Each row was made from one small tree. Brackets hold a mark, then the marks that hang from it, in the order of their numbers. Every link used is in the known rows. Write each row's tree.
Known rows:
[q457 [q344 [q621 q54] q719 q832]]: [  1 -24  20 -19  12  14  18   6 -10  19  -4  12 -13  15   8  -5  18 -11
  27  12   5 -22   4  -8]
[q719 q621]: [ -3 -11  21   6  20  38  20  -9   2   7  -7  -2 -30 -13  13   1  21  10
  20 -12  29  31   2  12]
[q457 [q344 [q621 q54]]]: [  6 -14  21 -10   0  23  22  -1   1  11  -7  10  -1  10  10  10  14  -8
  30   7   6  -9   3  -4]
[q621 q344 q719]: [ -1  12  24   7  17  25  17 -23  -1   9   1  14 -16   4  23   7 -39  -3
  13  -3  -8  27  -4 -15]
[q832 [q344 [q621 q719]]]: [ -5  16  13   1  35  30  11 -15  -3   8  -7   7 -28  16  18   1 -10   2
  28 -16  17  34   3   7]
[q457 [q344 [q832 q621]]]: [ -2   7  18  -2  -1  28  21 -11  -8  24  -7  17 -12  10   9  16 -27  -3
  22 -15  23  28   5  -4]
[q719 q344]: [ 10 -28  23  12  21  29  22  -5  18  12   0  -4 -23   5   8  19   7   7
  16  -3  13  38  -5  -9]
[q621 [q54 [q344 q832] q457] q719]: [ 12 -46  23  -2   4  19  18  -5   5  17  11  29 -54  22   7  -2 -40 -15
  24  -6   0  37  -8  20]
[q621 q457]: [  2   3  33   7   5  23  17  -2  -2   4   1  -4  -5   3  -2   9   1   3
  27  -1  20  35  -2 -16]
[q832 q344 [q621 q719]]: [ -8  26  10   9  17  24  12 -26 -17  10  -4  10 -15  12  14   9 -22   2
  25 -30  12  59   3  -1]
[q832 q621]: [  1  18  24  15   5  30  17  -7  -4   9  -4   2 -11   1  10   7  12   3
  22 -24  17  47   1  -9]
[q621 q54 q344 q457 q719]: [ -2   8  32   1  -5   8  22 -19 -18   1  11  10   9  10   4   4 -49 -15
  26  13 -22  10  -7 -41]
[q832 [q621 q54 [q457 q344] q719]]: [ -2  21  21 -10 -18   9  26 -24 -29   5   4  18   9   9   2  10 -34 -18
  29  -3 -14  27   0 -35]
[q54 [q621 q344 q719]]: [  2   8  36   9  15  28  18 -18  27  10  -3   9  -6  -2  19   1 -49 -10
  21   7 -11  35  -8 -12]
[q457 q344]: [  5 -14  20  -5   4  29  20 -13   6  16  -8  11  -8   3  14  23   2   4
  19  -3  15  20   3   7]
[q344 [q621 q719] q832]: [ -1  17  19   0  32  34  18  -3  -3  11   2   9 -47  13  16  -8 -31  -3
  23  -4  17  28   1  -1]
[q832 q344 q621]: [ -5  12  17  14  11  26  10 -14  -9  13  -9   4  -2  12   7  15   2   6
  28 -29  27  48   4  -1]
[q621 q54 q457 q719]: [  0   2  26  -1  -1  11  23 -12 -18  -1  13   3  -6   7  -4   5 -25  -9
  30   9 -10  30  -5 -25]
[q344 q719]: [  2 -16  24   3  24  21  10  -2   0  11  -1  -3 -19   0  11   0  45   6
  17  -6   8  28   0  -4]
[q457 [q344 q621]]: [  6   2  22  -7  14  34  18  -3  10  14 -14  11 -14   6  18   9  16   0
  23  -5  19   6   5   2]
[q344 [q719 [q621 [q54 q457]]] q832]: [  4 -48  27  -3  16  23  12   8  -3  11   7   6 -44  -4  -2 -16  18  -3
  22  -1  23  25  -3  13]
[q54 q457 [q621 q344]]: [ 16 -14  49  18   7  34  10   5  49  11  -6  10  -9  -2   8   2 -33  -7
  23   2  12  46 -11   2]
[q54 [q621 q719]]: [  4   2  30   6  18  31  19 -11  27   7  -2   1 -20  -4  12   1 -25  -3
  25   4   0  54  -6   3]

Which tree is each row?
[ -8 -11  34  -1  -4  17  25  -6 -20   9   3   4   0   3  -6  -4 -41 -11
  30  14  14  -9  -2 -28] : [q719 [q621 q54 [q344 q832] q457]]
[  3 -24  23   6 -11  15  20  -9  -7  12  -4  13  -9  14   9   2  22 -10
  29 -20  -3  22  -2  -6] : [q832 [q621 [q54 q344]]]
[  0 -49  21  -1  18  19   5  -3  -4   7  -1   5 -25  -2   2  -7  37   2
  27 -11  22  28  -1  22] : [q832 [q344 [q719 [q621 [q54 q457]]]]]
[  0  16  33   1  17  27  17  13  -3   9  -2  -2 -22  14  -2  -7 -16  -3
  33   2  34  18   1 -19] : [q344 [q621 q457] q832]
[ -1   1  25  -1 -12   6  23 -19 -22   4   4  18 -10  17   7  -7 -13 -20
  31 -17 -16  31  -4 -28] : [q832 [q621 [q54 q344] q457 q719]]
[  4 -32  43  -4  10  12  11   2  26  12 -11   1 -10   5   8 -16  33 -11
  31   0   3  26  -7 -12] : [q54 [q344 q719] [q621 q457]]
[  4   1  18   9   2  18  10 -16 -12   6   7  20 -18  16   2   7 -31  -8
  29 -23   6  62  -3   3] : [q832 q344 [q621 [q54 q457] q719]]
[ -1 -10  20 -16  25  24  14   3   0  22 -10  13 -26  12  17  -5  19  -4
  20   0  20  -4   6  -3] : [q457 [q344 q621 q719 q832]]
[ -6  27  38   9   3  10   9  -9 -17   7  -3   5  12   5  11 -10  11 -10
  20 -14  -1  20  -2 -50] : [q832 [q621 [q344 q719] q457]]
[  6 -24  43   2   0  21  18   0  32  12 -12   2  -6   8   4  -3   0 -10
  35  -2  12  34  -7  -5] : [q54 q344 [q621 q457]]
[ -7  18  30   5   9  13  12   2 -23  12   2   1 -13   9  -2 -11   4  -6
  25 -12  20  36   0 -34] : [q344 q719 [q832 [q621 q457]]]
[ 18 -57  30   5  -5  20  14   3  18  12   2  19 -31  15   6   4  13  -8
  26 -10   7  30  -8  18] : [q621 [q54 q344 q457]]
[  8 -29  27   6  13  21   5   4   6  21  -3  25 -50  17  15 -15  18  -9
  18 -32  20  47  -3   9] : [q54 [q344 q719 [q832 q621]] q457]
[ 16 -35  39  -5  12  26   8   4  41  16 -10  13 -16  -5  10   1  17  -7
  21   3  12  42  -6  14] : [q54 [q457 [q344 q719]] q621]
[ 10   6  24  12  -3  22  16  -9  -6   1  12  18 -28   5   4  -1 -20 -11
  23 -19  -4  62  -7  -6] : [q832 [q621 [q54 q457] q719]]
[ -1   1  22   9  -6  19  21   1 -19  14   6   4  -8  12  -6   6 -19  -6
  30  -6  12  26  -1 -15] : [q344 [q832 [q621 q54]]]
[ -3  35  38  15  -6  19  16 -11 -12   5  -4   7  14   6   7   2 -22  -8
  23 -15   7  28  -2 -44] : [q832 [q621 q344 q457]]
[  8   3  22   9  -1  22  17  -4 -11   9  15  21 -38  13  -2  -2 -52 -13
  25 -13   4  58  -6  -4] : [q344 [q832 [q621 [q54 q457] q719]]]
[ -5 -25  16 -15  20  26  17 -17  -4  15 -13   9 -22 -14  22  -2  46   4
  15  -9  16   8   6  10] : [q457 [q344 [q719 q621]]]
[ -6   8  35   5   8  28  19 -14  -5   3  -7   2  -4  -9   9  -4 -11  -2
  22  -2  19  10   0 -24] : [q719 [q621 q344 q457]]
[  9 -36  36   4   7  11   8   7   0  17   9  16 -17  13  -1  -3 -20 -12
  19   9   1   9  -8 -12] : [q621 [q54 q457] [q344 q719 q832]]
[  0 -14  21   1  14  21  13   1  -3   8  -7  -1  -1  19   1   7  13   0
  38  -3  18   5   2   0] : [q832 [q344 [q621 q54]]]
[  0  -4  28  -9   0  21  23  -6  -7  20  -3  11  -6  13  -3  18 -39  -3
  27   6  26  16   3 -11] : [q621 [q457 [q344 q832]]]
[  3 -16  20 -13   3  22  24   3  -4  19  -5  13 -11  18   3   8 -17 -10
  32  12  15 -13   3  -4] : [q457 [q344 [q621 q54] q832]]
[  2 -24  26  -8  -5   8  23 -17 -13   6   6  15 -17  16   6  -1 -14 -15
  30   1 -16  21  -5 -16] : [q621 [q54 q344] q457 q719]
[ -1 -27  27 -20  -5   2  20  -2 -23  18   4   9   5  15  -8   7  -6 -12
  30  20   3  -9   1 -25] : [q621 q54 [q457 [q344 q719 q832]]]
[ -1 -12  22   7   5  26  17  -7  -2  23  -8  18 -32  18  13   0  -7  -5
  23 -28  21  34   1   3] : [q54 [q344 [q832 q621]]]
[  1  -5  39   5 -11  10  20  -5 -10   5   5   3  23  10  -4   9 -25 -11
  29  14  -6   0  -5 -40] : [q621 q54 q344 q457]
